Known rows, with every step that occurs
fefel -> gimopo -> rezigug: [-72.3 -57.7  58.5 -43.9 -15.9  25.5  26.8 -38.9 -21.4   9.1 -12.3  16.4
  28.7 -24.4 -16.6 -35.1 -45.5]
fefel -> zoke: [-76.5 -51.4  21.5  -9.9   8.9  27.1 -29.7 -40.8   0.8  20.1  14.2  13.3
  53.6  -3.0  19.7 -10.5 -33.5]
zoke -> rezigug -> bifo -> fefel: [-20.4 -28.4  16.2  -8.8  -4.7 -19.2 -33.2  -5.6  35.8  28.1  35.7  11.0
  21.4 -30.1  25.2 -46.6  -0.2]
gimopo -> rezigug -> divu: [-86.5 -58.3   7.0   2.1 -18.7   6.2  12.3 -21.3 -36.0  20.8   7.0  39.2
  32.5 -19.7   3.0 -25.3 -22.1]
zoke -> rezigug -> divu -> fefel -> gimopo: [-22.4 -26.7  55.6 -20.0 -13.4   5.6 -45.2  -0.4   8.7 -19.5 -36.4  40.2
  39.8 -64.9 -20.0 -50.8   5.3]
zoke -> gimopo -> bifo -> fefel -> rezigug -> divu: [-26.5   5.1   7.3 -34.2 -18.6   4.8 -45.7 -13.2  31.0   4.8   1.0 -11.1
  14.5 -21.2  17.5  19.9 -30.6]
divu -> fefel -> rezigug -> gimopo -> bifo: [  8.6  11.8  45.7 -30.8  -4.4  37.9 -27.3  -8.6 -23.4   8.4   7.6  25.4
   8.1   7.9 -18.3  -1.8 -57.7]
zoke -> rezigug: [-24.3 -55.8  45.7  -6.6  11.6  14.4 -25.0 -15.8   0.8  30.1  10.8  31.4
   8.9  -9.6  17.5 -35.8 -30.2]
zoke -> gimopo -> bifo -> fefel -> rezigug: [ -9.2   6.6  31.0 -44.6  -7.4  15.9 -37.9 -19.2  47.9  17.2  10.8 -30.0
  -3.3  -3.7  15.1  20.0 -58.9]
zoke -> gimopo -> bifo -> fefel: [ -4.9  -1.9  27.8 -32.0 -13.0  11.7 -41.9  -3.7  31.1  19.4  45.6 -21.1
  -2.5   7.0  39.7 -10.8 -72.9]
fefel -> gimopo -> rezigug -> bifo: [-74.0 -57.9  16.1 -41.0 -28.4  19.8  20.5 -35.7 -14.3  10.2   1.4  34.4
  51.4 -39.6 -22.1 -61.2 -16.8]
bifo -> fefel -> gimopo -> rezigug: [-68.7 -28.3  70.7 -48.5 -17.4  -1.4  23.3 -32.5   3.0   7.4  -5.0 -25.1
  21.6 -32.0  -4.9 -16.0 -43.6]
bifo -> fefel -> zoke -> gimopo -> rezigug -> divu: [-84.8 -39.2   2.5  -8.2 -31.7   2.7   1.1 -20.4  34.3  24.3  16.2 -21.6
  23.9 -33.2  -3.1  14.2  -3.5]
bifo -> fefel -> gimopo: [-45.0  -9.0  78.5 -49.0 -10.8  -5.7 -15.4 -27.1   8.9 -11.1  -2.7 -27.3
  40.5 -31.9  34.9 -27.9 -47.6]
fefel -> zoke -> rezigug: [-56.0 -66.9  26.4  -6.3  20.3  24.2 -35.4 -31.8  17.1  34.2   3.1  30.0
  27.7 -10.5  -2.6  -8.9  -5.2]
divu -> fefel -> gimopo -> rezigug -> bifo: [-47.0 -24.7  25.0 -28.1 -36.0  16.7   4.2 -18.1  13.2   0.7  -2.3  29.2
  51.2 -49.7 -45.9 -67.8 -16.6]
divu -> fefel: [-18.4  -1.9  47.8   4.6  -3.6  14.3 -36.9  -4.6  11.7   5.9  15.4   6.5
  35.6 -11.1  15.1 -43.3 -57.0]
gimopo -> bifo -> fefel -> rezigug -> divu: [-54.2  -1.1  10.4 -30.6  -2.5 -11.1 -49.2 -25.4   1.5   4.8  -3.7   7.7
  30.4 -15.1  16.4  22.9 -24.4]
bifo -> fefel -> zoke: [-70.1 -19.3  36.1 -13.2   6.4   0.5 -30.3 -34.1  25.4  20.5  23.1 -27.4
  45.5  -7.6  30.7   6.8 -32.0]

Rows
[-44.6 -32.8 -18.3   2.7 -36.0  35.7 -11.2 -11.3  56.2  28.4  26.4  12.8
  37.0 -30.4 -47.7 -32.9  -7.5] | divu -> fefel -> zoke -> gimopo -> rezigug -> bifo
[-30.6  -4.3  25.2 -34.3 -20.5  17.2 -58.4 -11.2 -14.7 -23.7 -13.3  44.7
  54.4 -35.4 -13.0 -37.6 -32.9] | rezigug -> divu -> fefel -> gimopo -> bifo
[  0.4  11.6  69.4 -17.3 -11.5  30.9  -6.4  -2.9 -12.5  -1.6  -2.3   5.2
  19.6 -10.2  -6.1 -16.0 -44.7] | divu -> fefel -> rezigug -> gimopo
[-11.4 -24.3  31.5 -32.6  -8.2  13.7 -65.4  -4.5  -1.7  -9.0 -24.8  63.0
  27.9 -44.1 -33.6 -38.0  -5.1] | zoke -> rezigug -> divu -> fefel -> gimopo -> bifo
[-32.0 -20.7  14.9  10.8 -44.3  20.1  -5.7   8.9  17.7  11.3   8.5  14.7
  13.9 -39.0 -18.7 -33.4 -27.2] | zoke -> gimopo -> rezigug -> divu -> fefel
[-15.4 -20.3  36.0 -44.1  -0.8  39.3 -11.6 -24.1 -50.6  15.9  18.0  34.3
   8.6  17.6   5.9   1.3 -58.1] | fefel -> rezigug -> gimopo -> bifo
[-58.6 -53.3   5.1  -4.1 -36.3  20.8  12.4  -8.7  -9.0  18.2  16.6  21.1
  14.7 -25.9   4.1 -29.1 -30.7] | zoke -> gimopo -> rezigug -> divu
[-58.3 -41.7  -6.3 -16.8  14.1  -8.9 -67.9 -22.1  13.9  31.3  12.3  33.1
  25.4 -15.0  -0.8  22.2  11.9] | gimopo -> bifo -> fefel -> zoke -> rezigug -> divu
[-35.1  -6.2  21.8  14.4 -15.5   2.6 -43.8   2.0  -3.6  -7.9   8.8  26.7
  51.4 -32.0  18.4 -42.5 -27.9] | rezigug -> divu -> fefel
[-33.9   2.9  33.2 -38.6  11.4  -1.2 -39.4 -34.1  16.8  20.9   7.4 -13.7
  13.8   2.5  12.4  22.3 -51.9] | gimopo -> bifo -> fefel -> rezigug
[-88.3 -36.5  -0.8  14.0 -17.0  13.2 -13.8 -21.8   4.0  17.6  -5.0  28.7
  51.3 -30.0 -42.8  -2.4  -0.6] | gimopo -> rezigug -> divu -> fefel -> zoke
[-30.8 -12.4 -18.3  -8.2 -22.9  35.5 -72.8  -5.2  28.8   6.7  16.3  32.6
  41.0 -17.6 -13.4  -5.9 -24.6] | rezigug -> divu -> fefel -> zoke -> gimopo -> bifo
[-85.6 -31.6  49.3 -38.3 -30.8 -14.2  14.3 -23.9 -13.4  -5.9 -15.5  -5.3
  38.7 -50.5  -1.6 -18.2 -14.7] | bifo -> fefel -> gimopo -> rezigug -> divu
[-38.4 -15.2  29.7 -36.9  -1.6  17.6 -26.9 -24.5 -28.6  24.3  48.7   1.7
  19.0  20.8  23.0  19.8 -47.8] | rezigug -> gimopo -> bifo -> fefel -> zoke
[ -5.6 -30.3  50.6  -1.5  -0.1  33.3 -25.3  -2.0   0.0  20.4  14.2  28.5
  14.8 -11.5 -20.9 -12.7 -10.6] | divu -> fefel -> zoke -> rezigug -> gimopo
[-44.4 -10.3  35.6 -45.3 -25.3  -9.5 -20.3 -21.7  19.4  -9.2  12.2 -10.2
  59.1 -44.9  29.3 -56.5 -20.0] | rezigug -> bifo -> fefel -> gimopo
[-42.8 -50.3  30.7 -13.8 -25.2  33.0  21.9 -15.9  10.2  31.5  23.0   2.0
  -2.0  -7.9   2.9 -28.7 -57.8] | zoke -> gimopo -> rezigug
[-24.0 -56.7   2.8  -4.9   0.9   7.8 -29.8 -10.7   9.4  28.8  26.1  52.3
  31.0 -22.6  12.6 -63.7  -1.2] | zoke -> rezigug -> bifo
[  2.9 -28.7  28.9 -16.7   7.9  38.1 -47.0  -2.9 -13.1  29.8  25.9  51.3
   2.3   8.6 -34.5  -1.7 -22.0] | divu -> fefel -> zoke -> rezigug -> gimopo -> bifo
[-29.4 -36.7  35.9   6.7  16.1  19.4 -51.6 -14.8  41.9  24.3  -1.9  22.8
  26.0 -21.2 -25.6 -12.7  -9.1] | divu -> fefel -> zoke -> rezigug
[-46.5 -25.0  65.9 -30.5 -20.8  22.0   9.0 -22.6   2.2   0.5 -17.8   7.1
  28.7 -36.1 -39.7 -40.3 -45.6] | divu -> fefel -> gimopo -> rezigug
[-40.9 -36.1  40.0 -56.9  -2.0  31.0 -34.3 -36.7 -25.0  -1.5   1.3  33.5
  37.9  -7.1   9.3 -35.8 -63.8] | fefel -> gimopo -> bifo
[-71.3 -63.5 -28.3 -10.3 -30.7  38.9   7.6 -29.1  32.0  38.7  35.1  19.1
  36.9 -21.9 -21.3 -28.7  -9.1] | fefel -> zoke -> gimopo -> rezigug -> bifo
[-37.8 -23.8   2.2 -15.0 -42.5  -1.4  16.1  -4.5  42.5  32.2  46.8 -21.2
  11.3 -26.6   9.5 -38.7 -28.5] | zoke -> gimopo -> rezigug -> bifo -> fefel
